What can hang from each mark
J238: J307
J96: J97 J261
J261: J538
J307: J97 J238
J97: J307 J317 J538
J100: J238 J261
J317: J97
J538: J97 J261

Each row was made from one small tree. The marks that hang from a mark follow it in brackets, in the order of their numbers. Every link used is in the known rows. Write each row's tree.
(in the rows, 100 means zero)
Known rows
J307[J238]: 108,95,84,99,101,112,109,105,104,101,99,116,84,77,108,82,103,101,78,105,116,93,116,100,103
J97[J307 J538]: 78,97,107,112,76,83,89,103,99,101,94,99,110,121,92,82,93,107,90,98,94,99,103,93,97
J307[J97]: 99,90,107,99,99,53,114,111,100,108,87,113,82,82,103,74,103,101,74,98,116,93,113,112,113
J307[J97[J538]]: 77,88,116,110,85,44,115,107,103,104,86,106,83,107,108,68,100,100,93,125,106,93,107,106,100
J317[J97[J538]]: 84,99,110,105,86,77,105,67,94,100,95,132,94,113,87,84,101,107,77,131,102,116,112,88,111
J100[J238[J307[J97]] J261[J538]]: 103,114,109,107,100,63,122,85,90,93,105,63,98,30,124,125,107,92,81,58,134,84,103,128,99
J97[J307]: 102,101,98,99,94,89,92,106,97,100,100,104,108,94,85,85,99,112,70,69,105,100,109,97,108
J261[J538[J97[J307 J317]]]: 96,110,98,86,112,147,113,108,109,123,127,98,103,99,83,136,107,101,129,62,84,114,86,111,90
J261[J538]: 98,110,107,106,100,94,101,87,102,100,128,118,87,63,70,115,102,119,85,73,103,101,96,97,106
J96[J97 J261[J538]]: 96,114,128,119,93,78,92,65,88,93,117,115,117,74,42,148,109,133,85,57,107,127,111,94,119
J317[J97]: 104,103,105,94,102,83,108,70,91,100,98,139,94,88,75,87,106,109,58,107,111,116,118,90,124
J238[J307[J97]]: 91,95,110,105,94,57,110,114,105,97,92,80,119,82,106,79,98,100,76,80,126,91,109,128,118
J96[J97[J317 J538[J261]]]: 120,101,107,102,95,113,66,80,93,92,97,121,89,116,77,105,94,100,113,147,72,110,86,72,103
J100[J238[J307]]: 104,108,94,109,89,101,83,78,87,87,102,73,115,66,96,91,106,103,65,75,161,92,119,113,112
J261[J538[J97[J307[J238]]]]: 92,107,94,98,120,119,127,123,109,125,122,109,100,92,108,133,111,105,121,62,97,110,90,114,84
J538[J97 J261]: 111,107,86,89,134,54,82,107,86,93,98,106,71,86,73,92,101,114,105,128,91,109,90,98,108
J238[J307[J97[J317]]]: 105,95,101,98,92,117,113,110,113,101,93,73,120,90,114,86,97,88,94,86,116,86,108,121,114
J100[J238 J261[J538[J97[J307]]]]: 99,118,94,92,113,82,118,86,80,113,111,86,78,44,97,138,117,98,103,57,114,110,99,119,84
J307[J97[J317 J538] J238]: 100,80,96,98,87,133,125,116,118,113,88,104,87,116,148,78,100,76,116,135,105,83,103,102,84
J538[J97[J307] J261]: 109,107,88,92,133,66,81,123,90,99,94,97,98,108,82,99,101,111,107,99,80,109,87,95,100
J97[J307 J317 J538[J261]]: 116,99,92,95,96,132,66,108,102,84,101,91,106,142,98,94,81,95,118,120,61,88,82,70,90

Write each row's tree
103,102,107,100,106,77,79,93,92,84,90,120,111,147,94,96,90,104,93,126,62,107,85,62,103
J317[J97[J307 J538[J261]]]
78,117,106,107,114,73,104,85,92,93,122,93,104,79,50,133,109,130,110,68,108,120,104,108,109
J96[J261[J538[J97]]]
113,101,108,101,87,128,87,64,89,91,95,109,117,89,55,113,105,112,85,83,111,118,126,91,124
J96[J97[J317] J261]
83,100,114,105,86,83,106,82,96,104,92,122,117,137,95,92,101,105,82,106,92,115,107,84,104
J317[J97[J307 J538]]
91,122,97,99,110,76,113,71,82,97,117,63,90,23,97,137,116,101,99,70,134,106,99,135,94
J100[J238[J307] J261[J538[J97]]]
93,93,97,100,75,141,91,101,107,101,103,94,110,126,100,89,91,95,107,99,86,96,100,89,92
J97[J307 J317 J538]
122,102,80,77,128,128,79,123,98,100,99,92,99,116,92,105,94,98,124,105,72,104,82,91,97
J538[J97[J307 J317] J261]
130,96,66,79,135,159,91,137,105,105,98,99,98,117,123,104,97,82,132,109,77,99,84,96,86
J538[J97[J307[J238] J317] J261]
102,88,87,97,79,173,105,113,116,105,99,98,111,131,135,88,94,81,114,108,89,89,101,89,82
J97[J307[J238] J317 J538]
94,98,113,112,102,37,81,118,102,81,87,68,116,119,114,84,84,98,106,128,90,82,83,106,105
J238[J307[J97[J538[J261]]]]
114,92,102,95,103,96,85,114,103,90,89,99,82,127,114,82,86,89,121,148,73,83,84,84,95
J307[J97[J317 J538[J261]]]
110,92,93,94,104,125,119,101,104,110,93,132,115,112,121,96,107,94,71,84,104,106,115,88,107
J317[J97[J307[J238]]]
122,85,90,93,107,124,98,128,114,93,87,100,82,132,150,87,90,73,129,153,76,72,84,85,83
J307[J97[J317 J538[J261]] J238]
87,85,102,112,90,76,125,122,110,110,82,109,85,108,144,74,103,86,102,132,110,84,106,106,91
J307[J97[J538] J238]
85,90,111,108,77,107,106,104,116,98,92,68,122,114,123,78,92,86,113,112,105,86,102,117,100
J238[J307[J97[J317 J538]]]
91,97,115,113,71,118,83,59,90,89,94,102,120,117,59,111,101,109,102,109,96,120,121,88,112
J96[J97[J317 J538] J261]
103,99,109,115,100,54,74,106,89,79,82,62,111,114,126,94,90,90,102,121,128,74,88,101,91
J100[J238[J307[J97[J538[J261]]]]]
86,91,98,107,82,116,103,117,107,105,95,105,109,121,127,84,98,94,99,101,101,93,102,97,89
J97[J307[J238] J538]
100,111,96,89,112,137,117,90,107,114,128,110,78,73,74,124,106,102,126,89,95,115,89,113,99
J261[J538[J97[J317]]]
105,104,86,86,116,179,125,121,118,127,127,106,101,100,120,138,111,91,138,66,90,106,85,111,79
J261[J538[J97[J307[J238] J317]]]
